What can hang from each mark:
Q_885: Q_76 Q_195 Q_933
Q_184: Q_761 Q_885
Q_761: Q_184 Q_885
Q_933: Q_885 Q_992
Q_992: Q_195 Q_885 Q_933
Q_780: Q_885

Every row comes from one small tree of marks. The marks that hang from a mark follow it in brackets, in the order of their numbers. Every link used is in the known rows. Which tree was each row made from?
Known rows:
Q_184[Q_885[Q_195]]: [-11   2 -11   0  11 -15   3   1  20  -1 -22  -8   7 -26 -26  11  30  22
   6]
Q_992[Q_933[Q_885]]: [  6  23 -15  11   7  19  36  16  11 -13  -5  13  44 -12  15  -6 -10  -8
 -21]
Q_885[Q_76 Q_195]: [-36  46  -9 -11  -1  -7 -21   8 -18 -21  -6  23  20 -14 -32 -22 -12  38
   9]
Q_933[Q_992[Q_195]]: [-29  28  23  21  11   6  22  12  -9  18 -11  26  11   0  17  -1 -14   8
 -16]
Q_885[Q_76 Q_933[Q_992[Q_195]]]: [-32  55  31  30   6   0  12  36 -45 -11  -5  29  22  17 -30 -52 -22  42
  -5]
Q_761[Q_184[Q_885[Q_76]]]: [  1  16 -19  11  -9 -20 -12  11  12 -10  -1  -9  -1 -18  -3  -2   3  25
   1]
Q_885[Q_933]: [ -1   8  12  11   5   3   7  19 -18 -11   4  -3   0  22 -26 -33   5  17
  -7]
Q_761[Q_184 Q_885[Q_76 Q_195 Q_933]]: [ -8  62 -30   0 -11  12 -27  13  10 -31  22  26   4   3 -34 -64  -7  52
 -34]
Q_933[Q_885 Q_992[Q_195]]: [-32  27   8  32  22  20  41  19  -2   9  -7  34  24 -21  14   9 -19   8
 -46]
Q_780[Q_885]: [  3 -14  -7  11  10  13  -1 -13   1 -10   2   8  -2   7  -2 -10  16   3
 -33]
Q_761[Q_885]: [ 27   9 -17   0  -9  16  -1 -13  29  -2  10  11  -1  -6  -7 -15   7  -2
 -19]
Q_885[Q_195 Q_933[Q_992]]: [-50  37  20   6  17   8   5  32 -28  -3  -1  18   7  12 -44 -34   1  39
 -27]
Q_992[Q_195 Q_885 Q_933]: [ 35  40   5  14  14  18  42  22  22   6 -33  39  61  17  34 -23  11   2
  11]
Q_184[Q_885[Q_76 Q_195 Q_933]]: [-19  29  -2  12   8 -19   1  22 -11 -21 -19  -4  18 -12 -61 -28  23  50
  13]
Q_780[Q_885[Q_195]]: [-21   2 -13  -1  16  16 -10 -14   3 -14  -2  19   4   1 -14 -14  18  18
 -36]
Q_184[Q_761 Q_885]: [  3 -18   5  13  14 -28   6   3   7   2 -30 -32  -1 -16 -21  55  -7  29
   9]

Write each row's tree:
[ -3  64  -9  24 -10  16  -5  20   2 -13  19  33   5   9 -11 -61 -19  42
 -40] => Q_761[Q_184 Q_885[Q_76 Q_933[Q_992[Q_195]]]]
[-24  19  -2   5  13 -33 -11   8  -7 -15 -35 -16  15 -27 -46  37 -16  58
  17] => Q_184[Q_761 Q_885[Q_76 Q_195]]
[-26  30  31  28  15   9  24  29 -26   5  -4  19   9  23 -12 -35  -6  24
 -20] => Q_885[Q_933[Q_992[Q_195]]]
[ 17  40 -33   3 -22   9 -24  -2  23 -17  23  18  -2 -10  -1 -33 -15  22
 -24] => Q_761[Q_184 Q_885[Q_76]]
[-26  26   8  15  19 -31  -5  23 -21 -23 -31 -17  15  -9 -67  10 -11  72
  11] => Q_184[Q_761 Q_885[Q_76 Q_195 Q_933]]
[-19  15  28  30  13 -30  10  34 -33  -8 -29 -21   9  -5 -57  19 -21  59
   3] => Q_184[Q_761 Q_885[Q_76 Q_933[Q_992]]]
[-13  38  -2   4   5  23   3  14   6  -5   8  25   5   3 -42 -41   8  30
 -40] => Q_761[Q_885[Q_195 Q_933[Q_992]]]
[-34  34  12  17  10 -18   7  33 -21 -10 -20   3  18 -15 -63 -24  17  52
   0] => Q_184[Q_885[Q_76 Q_195 Q_933[Q_992]]]
[-58  62  21   7   7  -1  -6  39 -48 -18  -2  28  21   5 -61 -50 -14  58
 -13] => Q_885[Q_76 Q_195 Q_933[Q_992]]
[-11  39  -3   3   6   0 -14   8 -11 -25  -6   7   9   4 -51  -9 -32  57
 -15] => Q_184[Q_761[Q_885[Q_76 Q_195 Q_933]]]
[ 19  43  17  23  12   5  19  31 -15  -9 -22  37  40  25 -19 -49   9  38
  14] => Q_992[Q_195 Q_885[Q_76 Q_933]]
[ -4  13   3  22   6   9  -5   7 -29 -31   5  14   9  21 -37 -50   8  31
 -26] => Q_780[Q_885[Q_76 Q_933]]
[-38  15   9  15  23  20   2  12 -21 -11   2  22   4  15 -37 -37  18  34
 -54] => Q_780[Q_885[Q_195 Q_933[Q_992]]]
[  2 -11  15  22  18 -25  13  17  -7  -7 -27 -35  -2   2 -42  28  -3  42
   3] => Q_184[Q_761 Q_885[Q_933]]
[  0  20 -11  19  -4 -19  -7  22   1 -16   0 -10  -2  -2 -19 -24   7  37
  -3] => Q_761[Q_184[Q_885[Q_76 Q_933]]]
[ 17  35  -4 -12  11  16  18  28  15  -1 -24  28  55   5  -4 -18  19  10
   4] => Q_992[Q_885[Q_195] Q_933]
[ 25  23  17  19  19  11  28  25   2   3 -22  30  30  30  -5 -36  20  23
   3] => Q_992[Q_195 Q_885[Q_933]]
[-34  29   6  23   7   9  20  29 -25  -5   1  23  23 -32 -20   4 -26  18
 -36] => Q_933[Q_885[Q_76] Q_992]
[  1  53   7  25  -6  15  10  16  -7 -10   6  33  16   7 -30 -56 -10  33
 -22] => Q_761[Q_885[Q_76 Q_933[Q_992[Q_195]]]]
[-21  19  17  28  10  11   2  17 -38 -20   5  20   7  17 -39 -46   3  33
 -39] => Q_780[Q_885[Q_76 Q_933[Q_992]]]
[-43  32  21  20  21 -29   1  33 -32 -12 -32 -11  15 -11 -69  14 -17  75
  -2] => Q_184[Q_761 Q_885[Q_76 Q_195 Q_933[Q_992]]]
